Each row was made from one small tree. The marks that hang from a mark follow it in brackets, in alphabetical order. Every link used is in the known rows. Write each row's tree.
Known rows
rezuf{dafone}: [ -9 -23  26   1   6  16  -7  22 -11 -24  -4 -26 -21  17   6  25   7  -4
   7]
vodep{duzaf}: [  9  14  17  21   5  24  10  -7  11  -7 -10   1  21   1  -5  26  17 -26
  -8]
tenos{rezuf{dafone{duzaf{vodep zeti} keni}}}: [-19   9  54  35  28  11 -16  17  -9   4 -33   8   8  19  12  35  21  -2
   2]
keni{dafone}: [  0 -27  17  11  -8  19 -19  38 -45   1   2 -22   6  -1  19  19 -11  12
  -9]
rezuf{dafone{keni} tenos}: [  9  29  23  11 -19  -4  -5  13  -4 -40  -8  -8 -32  10  21  32  15 -15
  11]
dafone{duzaf{vodep zeti{tepa}} keni rezuf{tenos}}: [ 22  54  54  57 -13 -36 -24 -38  28 -28 -70  41   8   9  -6 -14  26 -10
 -27]
tenos{rezuf{dafone{duzaf{vodep{tepa} zeti}}}}: [-10 -10  55  41  29  27 -16  18 -12   4 -16  -3   9  14   2  42  14   3
  -2]
dafone{duzaf{vodep{tepa} zeti} keni rezuf{tenos}}: [ 25  48  39  61   1 -41 -12 -34  38 -27 -76  31   6  -6  -2 -10  22  -9
 -26]
keni{dafone{duzaf rezuf{tenos}}}: [  9   1  28  33 -27  -3 -32  48 -20 -24 -11 -31  20  -1   0  45 -13  10
 -29]
tenos{rezuf{dafone}}: [-32 -11  29   8  18  21 -15  29 -20   4  -6 -15   3  15  19  49   9  -5
  -2]
tenos{rezuf{dafone{duzaf{vodep{tepa}} keni}}}: [-16   0  44  26  31   9 -13  21   0   9 -37  -2  13  16  20  42  21  -4
  -4]
tepa{vodep}: [ 10 -17  -7  17  27  -4  -4   1  -1  25 -22   1   7  -6   7  -9   5   5
  14]
keni{dafone{duzaf{vodep} rezuf}}: [  0 -25  30  38   1  -5 -30  47 -23  -5 -35 -27  30  -8   4  25  -7  15
 -27]
duzaf{vodep zeti}: [ 13 -13  32  55  30  14  -3 -30 -26   9 -20  40  -8 -19 -15 -46  13   9
  16]
duzaf{vodep{tepa} zeti}: [ 24 -27  34  56  37  22   2 -44 -17  10 -23  37 -11 -18  -9 -46  14   5
   7]
tepa{vodep{duzaf{zeti}}}: [ 21  -5  20  46  31  24   0 -19  -1  16 -27  14  13  -4  -5  -2  17 -14
  12]
tenos{rezuf{dafone{duzaf}}}: [-20   1  43  21  17  18 -18  37  -8   1  -7 -15  14  20   4  58   9   0
  -3]
rezuf{dafone{duzaf{zeti{tepa}} keni} tenos}: [ 35  46  68  40 -26   9 -18  -2   1 -48  -6  12 -26  32 -10  32  20  -8
  10]
tenos{rezuf}: [-27   4  11   9  14  11 -10  13 -12  20  -4   3  18   4  14  33   3  -3
  -8]

Which tree is each row?
[ 38  28  68  48 -28  24 -22   9 -11 -50  20  -2 -21  27 -30  45   8  -2
  11] -> rezuf{dafone{duzaf{zeti{tepa}}} tenos}
[ 32  -2  41  40  14  50  12 -51  10 -12 -12  15   2   5  -7  10  20 -33
 -15] -> vodep{duzaf{zeti} tepa}
[ 20  -4  51  50 -23  13 -43  23 -34 -19 -15 -13  14   8  -3  29  -6   9
 -26] -> keni{dafone{duzaf{zeti{tepa{vodep}}} rezuf{tenos}}}
[-10 -15   9  15 -25   1 -28  39 -38 -19 -10 -33   5 -10  24  33 -14   0
 -30] -> keni{dafone{rezuf{tenos}}}
[ 23  -8  47  31   2  34 -21 -52 -25   4  -3  38 -16  23 -11 -34  12  -1
   4] -> duzaf{zeti{tepa{vodep}}}
[ 37  37  68  54 -12   4 -17  -2  -3 -40 -18  19 -20  19  -9  21  26  -5
  13] -> rezuf{dafone{duzaf{vodep zeti{tepa}} keni} tenos}
[  8  67  16  23 -24 -57 -13  -2  50 -35 -59   5  14   6   3  22  12 -13
 -31] -> dafone{duzaf keni rezuf{tenos}}
[ 10  53  19  42  -4 -62 -11  -1  44 -21 -75  16  22 -10   4   6  19  -7
 -26] -> dafone{duzaf{vodep} keni rezuf{tenos}}
[ 27  53  47  36  -2 -13  -2 -27  27 -13 -40  37   4  23 -15 -14  19   6
   4] -> dafone{duzaf{zeti} keni}
[-13   1  54  36  31  16 -13  10  -4   5 -36   7   5  19  14  33  22  -3
  -2] -> tenos{rezuf{dafone{duzaf{vodep{tepa} zeti} keni}}}
[ 30  28  44  36 -23   7 -14  35   2 -46  17 -20 -12  14 -22  57   4   0
  12] -> rezuf{dafone{duzaf} tenos}
[ 17   2  54  43 -32  15 -41  23 -33 -28  -7 -13  11  12  -6  32  -8   8
 -31] -> keni{dafone{duzaf{zeti{tepa}} rezuf{tenos}}}
[ -4  29  21  31  14 -59 -10  -4  47  -9 -92  11  26  -3   8 -10  22  -4
 -28] -> dafone{duzaf{vodep} keni rezuf}
[  5  23  38  38 -10 -15 -21  -9  25 -33 -35   0  13  10 -31  10   0   1
 -27] -> dafone{duzaf{zeti} rezuf}
[ 22  15  53  36  -2  49  -2 -43  -7 -13  -3  27   7  19 -14   6  22 -29
 -11] -> vodep{duzaf{zeti{tepa}}}
[ 38  33  59  57  -4   1  -8   1   5 -39 -21  11 -22   9  -7  24  22  -4
  15] -> rezuf{dafone{duzaf{vodep{tepa} zeti} keni} tenos}
[ 39  41  65  47 -17   7 -20  -3   0 -40 -13  12 -23  29  -8  29  22  -7
  14] -> rezuf{dafone{duzaf{zeti{tepa{vodep}}} keni} tenos}
[  5  44  53  25 -16 -28 -24 -41  35 -29 -70  27   5  32  -3 -13  22 -11
 -36] -> dafone{duzaf{zeti{tepa}} keni rezuf}
[ 32  18  45  50  -8   3 -12  35  -1 -35   7 -13  -7   2 -23  47   9   4
  16] -> rezuf{dafone{duzaf{vodep}} tenos}
[ 12  41  18  31 -29 -33 -19  15  34 -36 -19 -13  21  -1 -24  40  -5  -3
 -30] -> dafone{duzaf rezuf{tenos}}
[ 20 -11  45  59  -9   8 -31  27 -30 -18 -23 -13  15 -11  -4  23  -6  11
 -26] -> keni{dafone{duzaf{vodep{tepa} zeti} rezuf{tenos}}}
